Each row was made from one walk, in order. Every step used is in the known rows, and no mark comes twice. Write each row's walk.
In the rows, zero is written as 128.
Known rows:
tudu -> dumaba -> telov -> kidul: [ 92 108 135 166 126 121 149 127 176 126 150 114 147 104 121  63 118 127
 137 114 130 116 126 201 133  82 115 142 122 125 110 131 144 102 149]
tudu -> dumaba -> gifozo -> kidul -> telov: [ 77  94 159 123 116 119 113 123 122  83 124 152  85  88 154 133  88  92
 187 103 129 145 138 108  92 134 136 107 151 147 124 146  81 172 206]
gelonis -> dumaba -> telov -> kidul -> gifozo: [ 94  81 150 162 135  92 193 144 182 131 150 125 148  93 133  73 116  88
 105  95 122  96 135 160  95  95  80  89 128 137  57 176 184 166 151]
kidul -> telov -> dumaba: [116 110 145 103 151 111 136 120 157  82 100 139 170 128 120 133  87 103
 138 100 126 107 140 116  62 172 129 138 159 106 156 112 112 114 151]
nufup -> funa -> telov -> dumaba: [147 111 145 149 140  84 100 127 227 163 109 150 187 154 115  70 113 126
 116  68  83 102 107 169 115 123  92 133 113 131 124 120 143 132 172]
gelonis -> dumaba -> telov: [126  95 128 107 138 132 169 125 165 130 151 121 130 115 119 103 100 100
 113 140 140 129 120 161 134 101  71 102 148 141  88 145 134 155 133]
dumaba -> tudu: [114 117 132 129 133 143 145 111 104 108 125 142  71 142 142 125 116 148
 122  95 140 124 135 112 125 122 130 139 139 160 143 129 129 152 159]
gelonis -> dumaba: [125 106 141 118 152 133 144 127 120 128 137 140 103 121 143 117 100 108
 122 145 148 113 140 130 132  94  83 110 131 128 107 143 137 165 115]
gifozo -> nobil -> nufup: [168 114 100  99 166 118 147 154 139 105 123 107 111  90  99  90 128 131
  84 179 136 114 114 117 116 115 138 155 141 104 133 163 133 127 132]
gifozo -> dumaba -> gelonis: [ 98 100 146 163 130 150 137 105  97 136  97 145  64 132 123 131 127 131
 132 164 115 127 150 139 124 138 124 111  95 143 139 173 117 133 128]
telov -> kidul: [111 129 150 174 133 107 147 119 149 120 125 115 147 128 142  93 132 125
 132 111 124 101 142 134 116 110 129 129 109 120 145 131 146 125 111]
gifozo -> kidul: [108 117 152 154 106 139 115 113 130 111 142 132 100 139 150 134 122 118
 155 111 127 140 141 131 116 153 122 108 128 145 129 131 115 165 161]
dumaba -> telov -> funa -> nufup: [180  96  74 118  90  78 142 157 181 144 149 105 154 133  84  66 150 144
 108 152 153 162 159 119 108 154 114 113  86 120 153 144 168 131 151]
dumaba -> gifozo -> nobil -> nufup -> funa -> telov: [182  97 111 112 157  54 132 160 215 146 109 122 139  84  92  45 127 122
  73 128  83 109  75 110 130  82 107 137 118 138 115 185 125 162 175]
nobil -> nufup: [171 119 115 122 150 129 143 159 148 110 134 117 121 120 113 103 142 124
 111 162 148 128 135 117 104 108 105 130 130 131 134 147 126 120 136]
kidul -> gifozo -> dumaba -> tudu: [ 94  88 125 146 122 108 152 124  98 117 121 178  63 108 116 129 127 130
 128  87 123 130 138 121  92 139 145 135 130 169  97 185 135 152 209]
nufup -> funa -> telov: [149 123 128 164 127  92 105 128 209 195 126 128 150 151 110  73 137 133
  92 106  82 127 102 161 146 101  98 118 104 150 117 143 128 143 162]
mukaz -> rukol: [109 136 116 121 146 127 153 113 126 122 104 160 141 155 139 106 124 132
 123 151 114 152 124 123 179 120 155 115  99 102 133 118 124 134 114]
gifozo -> nobil -> nufup -> funa -> telov -> kidul: [176 107 125 181 172  62 140 149 241 161 123  98 151 114  94   4 135 131
  52 139  87  83 105 155 124  70 108 148  99 118 139 180 151 132 148]
kidul -> gelonis -> dumaba -> gifozo -> nobil -> nufup: [144  78 113  63 181 109 174 202 114 126 114 117  78  58 153 113 100 101
 105 183 159  81 122  97 124  61  82 114 118 130 116 202 149 201 136]
dumaba -> telov: [127 116 113 119 110 127 149 124 169 129 145 113 154 118 105 114 127 117
 116 121 119 141 108 164 130 133 111 121 142 143 110 129 125 118 148]
funa -> telov: [132 132 132 136 118 103 119 123 187 139 121 127 149 147 118 119 122 145
 111 111 103 128  86 143 137 109 120 119 104 124 119 128 123 127 163]
tudu -> dumaba: [112 123 127 129 136 144 107 139 113 132 131 142 103 111 132 110 121 136
 147 135 143 130 131 160 139  95 132 142 121 122 110 125 132 116 145]
kidul -> gifozo -> dumaba -> telov -> rukol: [107  94 124 111  90  92 166 139 151 137 117 177 151  89 122 106 130  89
 109 113  90 153  77 180  92 130 136 134 147 142  58 194 128 127 199]
nobil -> nufup -> funa -> telov: [194 114 116 155 150  91 119 158 229 176 136 119 144 147  96  50 148 127
  77 138 100 130 109 154 122  80  77 119 103 156 120 160 125 134 170]
nobil -> nufup -> funa -> telov -> dumaba: [188 100 130 141 162  84 114 154 246 144 117 142 181 147 102  48 127 119
  96 100 102 105 109 159  89 102  69 137 114 137 133 138 145 123 180]
tudu -> dumaba -> gifozo -> kidul -> gelonis: [ 71  94 147 138 106 143 105 165  96 145 130 142  67  94 192 147 117 113
 202 106 142 126 139 145 130  97 117 101  96 162 118 151 126 197 202]
dumaba -> gifozo -> kidul -> gelonis: [ 87 104 149 135  95 126 125 159 108 138 127 129  92 108 189 165 123 105
 182  98 128 125 137 108 118 130 115  85 101 174 134 154 124 206 182]
kidul -> gelonis: [115 126 116 127 126 142 130 166 115 176 125 112 116 127 156 150 136 130
 128 140 138 114 141 142 138 113 117 117  95 141 138 143 145 143 138]
nobil -> gifozo: [137 105 117  89 133 111 118 105 101 127 125 110 135 104 141 120 129 113
 155 138 127 141 138 110 124 117 122 123 138 125 132 104 134 134 116]
gifozo -> kidul -> tudu -> dumaba -> telov: [ 68  92 152 147  86 143 103 133 149 160 193 131  80 104 140 108 102 136
 172 109 159 166 102 211 110  90  90 111 139 164  89 143 136 145 221]
gifozo -> nobil -> nufup -> funa -> telov: [194 107 102 132 166  83 124 158 222 171 122 108 131 114  80  37 132 134
  52 158  90 112  89 147 137  89 105 143 117 123 121 178 135 140 166]
kidul -> gelonis -> dumaba: [114 101 132 118 152 146 146 164 107 175 131 124  93 125 169 136 109 112
 124 158 157  94 155 146 144  81  72  96  99 141 120 158 155 181 122]
gelonis -> dumaba -> gifozo: [118  95 149  97 144 104 153 133 117 105 122 151 104  91 156 127  91  96
 146 120 139 111 123  92 126  92  90 100 135 140  97 151 130 188 122]
gelonis -> dumaba -> telov -> kidul -> tudu: [ 84  87 171 153 131 102 178 129 177 158 179 117 127 110 142  74  91 119
 124 118 159 108 113 180 104  50  49  97 132 148  99 160 168 149 138]
telov -> funa: [142  98 116 149 109 103 128 136 117 138 130 112 133 159 111 124 148 142
 137 139 145 135 153  91 125 161 121 136  92 110 162 121 137 139 127]
nufup -> funa: [144 117 125 159 135 115 114 137 149 183 134 132 131 133 118  80 145 119
 111 123 104 129 149 149 140 122 111 127 127 153 126 140 133 143 126]
nobil -> gifozo -> dumaba -> telov: [131  75  96  84 119  92 145  84 143 129 137 119 155  78  92 100 121  96
 153 152 116 168 116 162 121 126 109 125 147 141 113 130 106 106 151]

Which walk is each row?
[ 78 107 125 164 126 134 148 163 162 172 144  99 134 101 147  80 130 129
 141 127 141 103 140 217 140  65 105 125  92 141 124 146 161 120 161] | tudu -> dumaba -> telov -> kidul -> gelonis
[ 97 109 174 211 128  76  92 140 207 228 156 134 122 130 135  28 124 163
 127  95 117 106  98 212 125  19  83 132  82 150 112 158 168 125 185] | nufup -> funa -> telov -> kidul -> tudu -> dumaba
[180 105  91 130 106  77 118 161 136 141 135 120 125 142 110  80 151 151
 119 162 162 145 178  83 104 151 127 122  72 108 173 141 172 141 129] | telov -> funa -> nufup
[108  95 122 146 120  93 139 138 124 137 124 168 121  94 105 132 140 111
 132 118 112 135 128 139  92 145 141 121 119 133  81 180 133 128 174] | kidul -> gifozo -> dumaba
[165  73 102 104  99  63 103 118 124 115 136  96 113 126 133  81 127  99
 161 164 154 178 210  52  58 189 122  88 106 120 196 130 137 180 169] | nobil -> gifozo -> kidul -> telov -> funa -> nufup
[103 112 170 146 133 131 121 115 178 115  75 140 131 166 140 121 101 149
 126  92  97  91 110 143 107 129 103 110  82 118 140 123 152 139 160] | funa -> telov -> dumaba -> gelonis
[133 125 156 210 134  71 124 121 230 184 127 121 170 153 122  39 137 131
  96  90  77  99 119 165 137  82  98 120  83 142 133 149 145 138 145] | nufup -> funa -> telov -> kidul
[ 99  92 135 118 156 161 162 151  81 154 128 137  32 139 184 135  96 134
 120 124 167  90 161 127 139  75  75 108 114 176 131 159 155 203 155] | kidul -> gelonis -> dumaba -> tudu
[113  88 139 105 119 110 117  83 114  97 128 104 113 111 150 130 107  78
 171 130 121 160 159  94  84 166 120  97 160 137 149 116  93 167 166] | nobil -> gifozo -> kidul -> telov
[153 133 148 138 115  94 107 132 193 189 105 156 153 159 152  64 135 122
  82 102  66 129  73 169 146  83 107 140 116 144 111 156 128 151 165] | nufup -> funa -> telov -> rukol
[ 63  96 163 131 143  75 129 144 111 131 135 136  93  47 150  82  96 151
 160 103 150  91  90 140 114  43 146 159 124 112 115 169 165 139 157] | telov -> kidul -> tudu -> dumaba -> gifozo -> nobil
[107 109 110 118 121 142 127 135 157 137 148 124 128 101 108  99 118 129
 135 130 135 142 113 198 142  99 117 137 139 132  94 126 125 106 165] | tudu -> dumaba -> telov
[113  90 121 107 135 145 164 161 149 178 148 106 116 114 148 122 106 103
 110 153 148 109 136 176 144  85  57  88 116 154  99 159 152 172 148] | kidul -> gelonis -> dumaba -> telov
[ 98 109 164 142 141 156 132 120 116 103  83 138 110 148 150 132 109 135
 140 107 121  93 152 131  98 149 110 119 111 123 148 124 158 136 124] | telov -> dumaba -> gelonis
[ 91  96 126 166 117 104 174 136 175 171 136 111 155 104 122  98 134 114
 131 137 122 113 137 203 121 108 103 115  88 150 140 170 133 113 158] | gifozo -> dumaba -> telov -> kidul -> gelonis
[ 82  90 160 120 111 122 122 152 127 107 108 150 128 107 195 162 100  99
 202  59 131 100 138 118  84 148 107 101 109 152 144 128 138 195 192] | telov -> dumaba -> gifozo -> kidul -> gelonis
[134  88 113  95 139  94 121  89  98 128 119 136 129  92 118 114 125 105
 165 158 125 155 137 129 118 122 124 129 132 130 132 128 109 117 134] | nobil -> gifozo -> dumaba
[120 123 147 208 129  84 126 159 217 233 123 102 157 152 149  60 149 130
 100 103  87  84 132 185 143  71  83 105  57 156 146 161 161 156 156] | nufup -> funa -> telov -> kidul -> gelonis
[126  62 108 127 116 116 166 170 138 187 149  89 124 146 129 117 124 119
 123 162 167 119 158 141 136 119  51  95  80 137 134 154 160 181 144] | kidul -> gelonis -> dumaba -> telov -> funa
[141  87 105 136  93  96 150 130 160 139 149  94 160 146  83 108 145 134
 125 131 137 152 136 125 128 167 104 126 108 122 142 122 133 129 149] | dumaba -> telov -> funa
[177  89 106 106 166  79 140 169 157 137 116 121 119  63 102  59 136 106
  96 145 107 111 118  98 119 104 120 144 142 143 122 184 129 161 142] | dumaba -> gifozo -> nobil -> nufup -> funa
[ 87  93 163 143 151  99 177 163 123 146 116 129 111  94 195 113 105  97
 153 115 144  67 150 116 121  56  78  90  90 148 128 167 162 200 120] | telov -> kidul -> gelonis -> dumaba -> gifozo
[176 104  95 115 114  70 131 155 150 129 123 112 134 141  97  89 135 129
 107 167 157 150 191  61  75 174 136 115  95 105 191 153 141 138 143] | kidul -> telov -> funa -> nufup
[ 77  97 132 176 118 103 157 156 177 134 145 129 148  81 120  64 137 116
 131  85 121 111 127 194 102  93 127 129 122 133  63 158 175 119 184] | tudu -> dumaba -> telov -> kidul -> gifozo
[ 82 104 151 109 119 109 109 154 100 147 147 160  84  74 151 128 105 146
 183 104 162 134  91 136 111  54 116 133 125 150 100 148 141 139 179] | kidul -> tudu -> dumaba -> gifozo
[124  99 110 126 111 111 153 104 167 132 142 138 148 103  82 112 120 111
 128 141 118 154 109 180 123 138 115 127 135 139 111 153 100 100 162] | gifozo -> dumaba -> telov
[111  85 106 135 101  91 162 135 164 143 136 148 148  81  82 117 140 100
 120 111 103 151 110 170  94 150 127 118 135 147  61 181 130 118 196] | kidul -> gifozo -> dumaba -> telov
[110 103 135  78 122 148 173 166 141 175 127 133 123 124 191 113 104  93
 102 152 134 113 104 185 139  63  68 108 130 149  94 172 149 184 146] | kidul -> gelonis -> dumaba -> telov -> rukol
[134 145 149 109 108 104 125 125 175 134 102 156 150 156 163 107 117 135
 100 110  91 126  54 148 135  88 129 141 117 119 112 143 121 136 163] | funa -> telov -> rukol
[107 102 127 137 133 129 149  94 100 106 119 168  64 128 118 120 109 143
 135 115 134 135 140 128 121 127 133 146 134 164 145 159 104 136 177] | gifozo -> dumaba -> tudu
[ 85 111 146 158 137 177 112 134  84 140 105 134  45 129 148 114 125 147
 140 155 134 118 155 154 144  98 123 119  96 134 124 147 149 139 131] | tudu -> dumaba -> gelonis
[186 101  95 128 173 107 132 163 161 159 128 103 111  96  89  49 140 119
  71 172 115 116 136 137 128 111 115 152 142 130 130 176 141 140 131] | gifozo -> nobil -> nufup -> funa
[157  87 119 181 170  65 158 182 179 159 125 108 131  77  99  19 161 105
  64 126 100  82 151 133  90 104 125 144 119 131  97 209 188 150 145] | telov -> kidul -> gifozo -> nobil -> nufup -> funa
